Each row comes from the steps of one walk. Every step used is in the known rows, and no mark comes twice. Write the walk behind each row, first mark first.
Known rows:
A W U H J L: [-0.10  0.05  0.26 -0.35 -0.11 -0.25 -0.04 -0.12 -0.09 -0.15  0.21  0.29
  0.07  0.33  0.02  0.01  0.31  0.06  0.21 -0.02 -0.13 -0.08 -0.18 -0.05]
A L: [ 0.03  0.06  0.27 -0.26 -0.27 -0.16 -0.06  0.07 -0.04 -0.12  0.03  0.07
  0.11 -0.08  0.08 -0.07  0.23  0.02  0.12 -0.18 -0.15 -0.07  0.03  0.00]
J H: [-0.03  0.16  0.14 -0.35 -0.09 -0.10 -0.04 -0.11 -0.01 -0.14 -0.01  0.22
  0.12 -0.06  0.17  0.05  0.51 -0.06  0.03  0.00  0.06 -0.09 -0.11 -0.18]
W U H J G A L: [-0.16  0.18  0.32 -0.32 -0.23 -0.16 -0.13 -0.05 -0.01 -0.15  0.14  0.27
  0.08  0.10  0.17 -0.05  0.20  0.07  0.32 -0.14 -0.17  0.00  0.02  0.05]
W U H J L A G: [-0.05  0.05  0.41 -0.20 -0.29 -0.21 -0.09 -0.01 -0.09 -0.20  0.06  0.32
  0.04  0.04  0.16 -0.04  0.32  0.14  0.25 -0.14 -0.05  0.08 -0.06  0.02]
L J: [ 0.13 -0.03  0.31 -0.12 -0.16 -0.09 -0.03 -0.18 -0.01 -0.05  0.01  0.20
 -0.07 -0.15  0.13  0.07  0.40  0.01  0.07  0.05 -0.07 -0.08 -0.02  0.05]
W U H J: [-0.19  0.06  0.16 -0.25 -0.02 -0.13  0.11 -0.19 -0.13 -0.07  0.05  0.35
 -0.01  0.19  0.08  0.12  0.48 -0.03  0.25  0.13 -0.08 -0.05 -0.17 -0.01]
A W U: [-0.28  0.02  0.02 -0.20 -0.10 -0.19 -0.02 -0.10 -0.16  0.00  0.03  0.13
  0.18  0.02  0.09  0.00  0.39 -0.07 -0.08 -0.03 -0.06 -0.15 -0.15  0.22]
L J H: [ 0.07  0.10  0.22 -0.28 -0.16 -0.12 -0.07 -0.21 -0.01 -0.12 -0.03  0.30
  0.07 -0.13  0.18  0.05  0.51  0.00  0.09  0.09  0.03 -0.08 -0.08 -0.17]
J G A W: [-0.10  0.23  0.21 -0.34 -0.03 -0.09 -0.21  0.00 -0.05 -0.07  0.22  0.17
  0.13  0.06  0.12 -0.01  0.28  0.02  0.01 -0.19 -0.11 -0.04  0.06  0.22]
G A L J: [ 0.11  0.01  0.38 -0.14 -0.25 -0.12 -0.14 -0.13  0.01 -0.06  0.06  0.23
  0.00 -0.13  0.16 -0.02  0.30  0.10  0.19 -0.02 -0.14 -0.01  0.09  0.05]
L A W U H: [-0.17  0.02  0.08 -0.23 -0.07 -0.24  0.05 -0.15 -0.24 -0.02 -0.01  0.25
  0.06  0.26  0.10 -0.02  0.35  0.06  0.10 -0.17  0.02 -0.12 -0.08  0.13]
W U: [-0.29 -0.01  0.07 -0.15 -0.12 -0.14  0.04 -0.15 -0.06 -0.03 -0.01  0.15
  0.06 -0.04  0.16  0.05  0.44 -0.12 -0.02  0.03 -0.03 -0.13 -0.20  0.12]
L J G A W U: [-0.29  0.08  0.12 -0.21 -0.11 -0.16 -0.13 -0.18 -0.10 -0.01  0.11  0.24
  0.13  0.02  0.16  0.01  0.35 -0.02  0.02 -0.01 -0.08 -0.10 -0.11  0.27]
A L J H: [ 0.10  0.10  0.26 -0.31 -0.25 -0.17 -0.10 -0.16 -0.03 -0.13 -0.02  0.28
  0.13 -0.14  0.16 -0.02  0.43  0.05  0.15  0.04 -0.02 -0.08 -0.05 -0.17]
J L: [ 0.01  0.06  0.31 -0.29 -0.18 -0.18 -0.07 -0.04  0.03 -0.18  0.18  0.12
  0.02  0.12  0.09 -0.01  0.27  0.01  0.06 -0.15 -0.09 -0.10 -0.11 -0.07]
G A L J H U: [-0.06  0.18  0.17 -0.46 -0.20 -0.09 -0.06 -0.10  0.05 -0.01  0.17  0.24
  0.04  0.00  0.11  0.06  0.53 -0.02  0.16  0.05  0.03  0.02 -0.11 -0.12]
U H J: [-0.06  0.09  0.22 -0.29  0.01 -0.09  0.10 -0.13 -0.09 -0.11  0.07  0.32
 -0.04  0.18  0.06  0.13  0.46 -0.01  0.25  0.09 -0.08 -0.02 -0.09 -0.06]
H J L A: [-0.03 -0.02  0.42 -0.26 -0.15 -0.13 -0.12 -0.08 -0.10 -0.12  0.12  0.20
 -0.02  0.01  0.16  0.03  0.44  0.12  0.21  0.14 -0.06  0.08  0.03 -0.04]
G J L A: [ 0.04 -0.04  0.43 -0.18 -0.18 -0.11 -0.19 -0.08 -0.06 -0.16  0.10  0.17
 -0.05  0.00  0.20 -0.04  0.40  0.08  0.21 -0.04 -0.06  0.05  0.06  0.06]
U H J L: [-0.01  0.08  0.33 -0.34 -0.11 -0.20 -0.02 -0.11 -0.03 -0.19  0.21  0.28
 -0.01  0.29  0.04  0.03  0.32  0.06  0.25 -0.03 -0.12 -0.06 -0.14 -0.13]
A G F: [-0.05  0.11  0.41 -0.15 -0.17 -0.02 -0.11 -0.01  0.08 -0.15  0.08  0.02
  0.13 -0.29  0.24 -0.01  0.48 -0.14  0.01 -0.29 -0.13  0.10 -0.13  0.03]
A W U H J: [-0.19  0.06  0.13 -0.28  0.00 -0.14  0.08 -0.17 -0.17 -0.06  0.08  0.34
  0.05  0.22  0.04  0.11  0.46 -0.01  0.22  0.12 -0.10 -0.05 -0.15  0.04]
G J H: [ 0.01  0.13  0.18 -0.27 -0.09 -0.05 -0.12 -0.16  0.04 -0.20  0.00  0.27
  0.07 -0.06  0.19  0.02  0.54 -0.11  0.13 -0.06  0.00 -0.08 -0.10 -0.08]
G A L: [-0.05  0.11  0.29 -0.24 -0.21 -0.12 -0.13  0.04  0.03 -0.11  0.09  0.13
  0.09 -0.04  0.17 -0.08  0.24  0.03  0.15 -0.17 -0.15  0.02  0.10  0.03]

Which walk is each row?
[-0.10 -0.03  0.37 -0.25 -0.15 -0.20 -0.08 -0.13 -0.16 -0.10  0.09  0.26
 -0.02  0.12  0.16  0.01  0.42  0.13  0.24  0.12 -0.04  0.05 -0.03 -0.03]	W U H J L A
[-0.19  0.04  0.18 -0.27 -0.02 -0.14  0.05 -0.17 -0.21 -0.05  0.06  0.34
  0.05  0.19  0.06  0.09  0.49  0.04  0.25  0.16 -0.08 -0.01 -0.10  0.05]	L A W U H J
[ 0.07  0.03  0.37 -0.05 -0.19 -0.02 -0.17 -0.03  0.04 -0.24  0.03  0.24
 -0.04 -0.13  0.20 -0.03  0.41 -0.04  0.24 -0.23 -0.11  0.06  0.03  0.20]	L A G J
[-0.04  0.07  0.47 -0.13 -0.19 -0.03 -0.15 -0.01  0.02 -0.13  0.05  0.02
  0.11 -0.33  0.28 -0.02  0.51 -0.07  0.05 -0.23 -0.10  0.17 -0.08  0.04]	L A G F
[-0.01  0.16  0.16 -0.47 -0.23 -0.11 -0.03 -0.08  0.02 -0.01  0.14  0.21
  0.05 -0.02  0.08  0.05  0.54 -0.03  0.15  0.05  0.03 -0.01 -0.16 -0.14]	A L J H U
[-0.08  0.19  0.11 -0.45 -0.12 -0.02 -0.03 -0.09  0.07 -0.07  0.16  0.21
  0.02  0.04  0.10  0.08  0.61 -0.14  0.14 -0.02  0.04 -0.02 -0.19 -0.06]	G J H U
[ 0.01  0.15  0.52 -0.23 -0.22 -0.05 -0.20 -0.12  0.07 -0.13  0.14  0.05
  0.07 -0.27  0.24  0.01  0.40 -0.09  0.14 -0.19 -0.19  0.04 -0.10  0.04]	A L J G F
[-0.01 -0.01  0.41 -0.27 -0.14 -0.17 -0.09 -0.09 -0.13 -0.12  0.11  0.25
 -0.05  0.11  0.15  0.02  0.42  0.14  0.26  0.08 -0.04  0.07  0.03 -0.05]	U H J L A
[-0.34  0.04  0.04 -0.19 -0.05 -0.15 -0.08 -0.13 -0.11  0.01  0.08  0.17
  0.16  0.04  0.14  0.00  0.40 -0.06 -0.05 -0.03 -0.06 -0.09 -0.10  0.24]	G A W U
[-0.37  0.11  0.10 -0.25 -0.06 -0.15 -0.11 -0.15 -0.10 -0.02  0.13  0.25
  0.16  0.07  0.15  0.03  0.39 -0.04  0.06  0.04 -0.11 -0.07 -0.13  0.24]	H J G A W U
[-0.15  0.23  0.32 -0.39 -0.13 -0.14 -0.07 -0.14 -0.13 -0.15  0.17  0.35
  0.01  0.15  0.12  0.09  0.33  0.06  0.32  0.01 -0.11 -0.04 -0.09  0.10]	L A W U H J G
[-0.14  0.08  0.27 -0.34 -0.08 -0.23 -0.08 -0.14 -0.06 -0.14  0.24  0.32
  0.06  0.35  0.06  0.01  0.31  0.07  0.22 -0.03 -0.13 -0.04 -0.13 -0.04]	G A W U H J L
[ 0.02  0.07  0.45 -0.21 -0.28 -0.16 -0.13  0.04 -0.03 -0.22  0.09  0.25
  0.05 -0.07  0.17 -0.03  0.33  0.12  0.22 -0.10 -0.08  0.12 -0.02  0.01]	H J L A G
[ 0.02  0.08  0.38 -0.16 -0.27 -0.11 -0.08  0.06 -0.03 -0.18  0.00  0.19
  0.03 -0.17  0.20 -0.02  0.35  0.07  0.13 -0.17 -0.03  0.10  0.04  0.07]	L A G
[-0.06  0.20  0.36 -0.31 -0.25 -0.12 -0.18  0.03  0.05 -0.16  0.15  0.17
  0.07 -0.02  0.19 -0.06  0.17  0.05  0.23 -0.21 -0.17  0.00  0.09  0.05]	J G A L
[-0.28 -0.03  0.08 -0.18 -0.11 -0.19 -0.06 -0.11 -0.22  0.02  0.01  0.13
  0.17 -0.01  0.12 -0.01  0.43  0.00 -0.04  0.03 -0.04 -0.08 -0.08  0.24]	L A W U
[ 0.01 -0.02  0.40 -0.24 -0.18 -0.15 -0.12 -0.05 -0.08 -0.12  0.08  0.13
 -0.03 -0.01  0.18 -0.01  0.38  0.11  0.13  0.01 -0.02  0.04  0.04 -0.02]	J L A
[-0.03  0.06  0.51 -0.15 -0.22 -0.07 -0.18 -0.01  0.03 -0.16  0.11  0.03
  0.12 -0.26  0.26 -0.05  0.47 -0.05  0.07 -0.25 -0.12  0.16 -0.09  0.01]	J L A G F
[-0.02  0.07  0.34 -0.33 -0.13 -0.16 -0.07 -0.08  0.01 -0.18  0.22  0.22
  0.01  0.15  0.05  0.05  0.35  0.00  0.18  0.06 -0.16 -0.03 -0.15 -0.10]	H J L
[ 0.03  0.02  0.28 -0.26 -0.11 -0.17 -0.21  0.00 -0.17 -0.08  0.15  0.13
  0.15  0.05  0.07 -0.07  0.34  0.10  0.06 -0.13 -0.10 -0.01  0.08  0.19]	G J L A W
[-0.27  0.25  0.29 -0.30 -0.04 -0.05 -0.12 -0.18  0.05 -0.13  0.20  0.36
 -0.06  0.16  0.25  0.09  0.36 -0.01  0.26 -0.02 -0.08  0.03 -0.03  0.08]	W U H J G A
[-0.12  0.20  0.08 -0.50 -0.13 -0.07  0.03 -0.04  0.04 -0.02  0.15  0.17
  0.04  0.04  0.09  0.10  0.59 -0.11  0.06  0.02  0.08 -0.02 -0.21 -0.13]	J H U
[ 0.07  0.19  0.41 -0.29 -0.23 -0.08 -0.12 -0.16  0.04 -0.16  0.13  0.25
 -0.08 -0.11  0.17  0.08  0.26  0.01  0.19 -0.07 -0.11 -0.10 -0.06  0.08]	L J G
[-0.13  0.00  0.14 -0.21 -0.09 -0.25 -0.02 -0.18 -0.21 -0.08  0.04  0.29
  0.05  0.33  0.10 -0.06  0.32  0.08  0.17 -0.23 -0.02 -0.12 -0.09  0.14]	G J L A W U H
[ 0.17 -0.02  0.36 -0.15 -0.29 -0.15 -0.08 -0.10 -0.03 -0.07  0.00  0.19
  0.01 -0.16  0.10 -0.02  0.29  0.08  0.17 -0.01 -0.14 -0.07  0.04  0.03]	A L J
[ 0.07  0.06  0.40 -0.19 -0.23 -0.15 -0.18 -0.04  0.10 -0.29  0.19  0.22
  0.00  0.09  0.12 -0.07  0.25 -0.01  0.20 -0.29 -0.16 -0.05 -0.11  0.05]	A G J L
[-0.15  0.01  0.12 -0.25 -0.09 -0.28  0.03 -0.16 -0.23 -0.06  0.04  0.26
  0.07  0.33  0.09 -0.05  0.31  0.09  0.12 -0.21  0.00 -0.13 -0.10  0.09]	J L A W U H
[-0.25 -0.05  0.14 -0.17 -0.14 -0.20 -0.13 -0.14 -0.18 -0.03  0.07  0.17
  0.16  0.04  0.12 -0.05  0.40  0.01  0.03 -0.02 -0.07 -0.09 -0.11  0.25]	G J L A W U
[ 0.01  0.05  0.28 -0.34 -0.08 -0.21 -0.14 -0.01 -0.24 -0.06  0.15  0.19
  0.15  0.15  0.03 -0.05  0.35  0.15  0.11 -0.06 -0.08  0.00  0.06  0.11]	U H J L A W
[ 0.06  0.12  0.27 -0.30 -0.21 -0.15 -0.15 -0.17  0.01 -0.13  0.00  0.31
  0.11 -0.12  0.20 -0.01  0.43  0.07  0.18  0.04 -0.01 -0.04 -0.01 -0.16]	G A L J H
[ 0.04  0.07  0.44 -0.19 -0.31 -0.17 -0.14  0.07 -0.02 -0.22  0.07  0.22
  0.04 -0.09  0.19 -0.06  0.29  0.12  0.16 -0.20 -0.05  0.08  0.01  0.02]	J L A G
